Known rows, with every way that one mark hangs from another:
{meni namada {nogo muleg tabuv}}: [ 0.140 -3.756 -1.180 -3.612  4.908  3.161 -0.849 -0.465  1.072  0.398
  2.972  0.911  1.356  0.853  0.179]
{namada meni}: [-0.858 -2.852 -2.358  0.004 -0.763  1.271 -1.713  0.565  1.577  0.449
  0.280 -0.243 -0.173 -0.482 -0.848]
{namada {meni {nogo {muleg {ledabo tabuv vame}}}}}: [-0.464 -5.488 -2.803 -1.517  2.623  2.634 -0.901  2.337  2.947  0.751
  2.417  0.318  0.558 -2.640 -0.348]
{nogo {meni namada} muleg {tabuv {ledabo vame}}}: [ 1.121 -5.033 -1.556 -4.630  5.130  1.919 -2.365  0.274  1.651  0.541
  4.455 -0.833  0.109 -0.597  1.146]
{ledabo tabuv vame}: [ 2.086 -1.813 -1.369 -1.241  1.055  1.578 -1.432  1.675  1.341  0.470
  0.698 -0.620 -0.987 -2.829  0.464]
{muleg ledabo {nogo meni tabuv}}: [ 3.156 -2.346 -2.939 -1.983  3.685 -0.999 -1.156  1.102 -0.216  0.597
  2.943 -0.195  1.763  0.284  0.146]
{namada {meni {nogo muleg {tabuv {ledabo vame}}}}}: [-1.320 -5.593 -2.164 -2.075  2.662  3.300 -1.264  1.453  3.409  1.084
  2.910  0.054  1.035 -2.087 -0.645]
{tabuv {ledabo vame} nogo}: [ 0.602 -3.756  0.459  0.707  0.491  3.116 -0.002 -1.066  0.233  0.079
  3.901  1.059 -0.216 -3.567 -0.198]
{ledabo tabuv}: [ 1.618 -1.585 -1.092 -0.491  2.248  0.741 -2.042  0.757  0.378  0.362
 -0.702  0.467 -1.251 -1.343 -0.706]
{nogo {muleg ledabo}}: [ 1.016 -3.069 -2.025  0.156  5.980  0.809 -0.357  0.563  1.189 -0.222
  2.260  0.217 -0.703 -1.681 -0.865]
{muleg {nogo {meni namada} tabuv}}: [ 2.263 -2.058 -2.201 -3.110  1.939  0.199 -1.995 -0.291 -0.646  0.850
  2.054  0.037  1.853  2.332  0.661]
{meni namada {nogo muleg {tabuv {ledabo vame}}}}: [ 0.030 -5.332 -0.758 -3.531  4.835  3.761 -0.739 -0.501  1.438  0.017
  4.710  0.632  1.156 -0.736  0.646]
{meni namada}: [ 0.701 -1.970 -1.016 -0.997  0.413  1.398 -1.258 -1.464 -0.719 -0.774
  1.608  0.110 -0.289  1.086  0.546]
{nogo muleg}: [ 0.344 -2.222 -1.576  0.113  4.916  1.660 -0.748  0.093  1.403  0.405
  1.070  0.488 -0.743 -0.948 -1.087]
{nogo meni {muleg ledabo}}: [ 1.449 -3.286 -2.746 -0.928  5.557  0.403 -0.618  1.247  1.285  0.500
  3.083  0.214 -0.441 -1.462 -0.056]
{nogo meni tabuv}: [ 1.660 -0.867 -2.011 -2.685  2.077  0.291 -2.012  0.971  1.103  1.441
  1.080 -0.629  0.320  0.215  0.052]

Rows:
[ 0.708 -3.913 -1.101 -2.191  6.103  2.118 -1.613  0.548  2.461  0.514
  2.883 -0.705 -0.379 -2.279 -0.624] : {nogo muleg {tabuv {ledabo vame}}}
[ 0.764 -5.012 -1.430 -2.294  5.282  2.589 -0.387 -0.010  0.382 -0.449
  3.581  1.492  0.562 -0.573  0.407] : {meni namada {nogo {muleg {ledabo tabuv}}}}
[ 2.318 -2.722 -1.038 -0.338  3.005  0.467 -1.004  0.661 -0.397 -0.125
  1.469  0.883 -0.643 -2.372 -0.562] : {muleg {ledabo {tabuv nogo}}}
[ 1.089 -2.542 -0.798 -1.545  2.343  1.551 -1.567  0.256  1.476  0.247
  2.433 -0.942 -0.180 -2.058 -0.205] : {nogo {tabuv {ledabo vame}}}
[ 0.604 -5.749 -0.168 -1.761  2.744  3.408 -0.629 -1.028  0.399  0.311
  5.512  1.151  0.011 -2.471  0.895] : {tabuv {ledabo vame} {nogo {meni namada} muleg}}
[ 1.002 -3.020 -0.772  0.061  4.539  1.910  0.042 -0.391  0.275  0.387
  2.541  1.442  0.006 -1.857 -1.063] : {tabuv {nogo {muleg ledabo}}}
[-1.042 -3.426 -2.291 -1.653  0.439  2.358 -1.369  1.172  2.344  1.157
  1.094  0.208  1.294 -0.489 -0.856] : {namada {meni {nogo tabuv}}}
[-1.613 -4.459 -2.460 -0.526  2.004  2.906 -0.733  1.052  2.610  0.987
  1.607  0.927  0.773 -1.068 -1.077] : {namada {meni {nogo muleg}}}
[ 3.452 -3.167 -2.780 -1.031  3.486 -1.011 -1.384  1.506 -0.752  0.337
  2.219  0.698  0.656 -0.741  0.182] : {muleg {ledabo tabuv} {nogo meni}}
[ 3.856 -4.044 -2.839 -2.711  2.110 -0.154 -1.274  1.416 -0.684 -0.127
  3.937 -0.295  1.055 -0.820  1.912] : {muleg {ledabo tabuv vame} {nogo {meni namada}}}
[ 2.104 -3.763 -0.992 -3.386  2.501  2.642 -1.529  1.052  0.866  1.093
  2.486  0.357 -0.236 -2.245  1.157] : {ledabo {tabuv {nogo {meni namada} muleg}} vame}
[ 1.863 -2.993 -0.675 -1.847  3.093  2.752 -1.078  1.258  1.354  1.077
  1.446  0.434 -0.566 -3.306  0.006] : {ledabo {tabuv {nogo muleg}} vame}
[ 1.516 -3.719 -1.336 -3.982  1.337  1.348 -2.316 -0.044  0.678  0.250
  4.019 -1.039  0.280 -0.388  1.605] : {nogo {meni namada} {tabuv {ledabo vame}}}
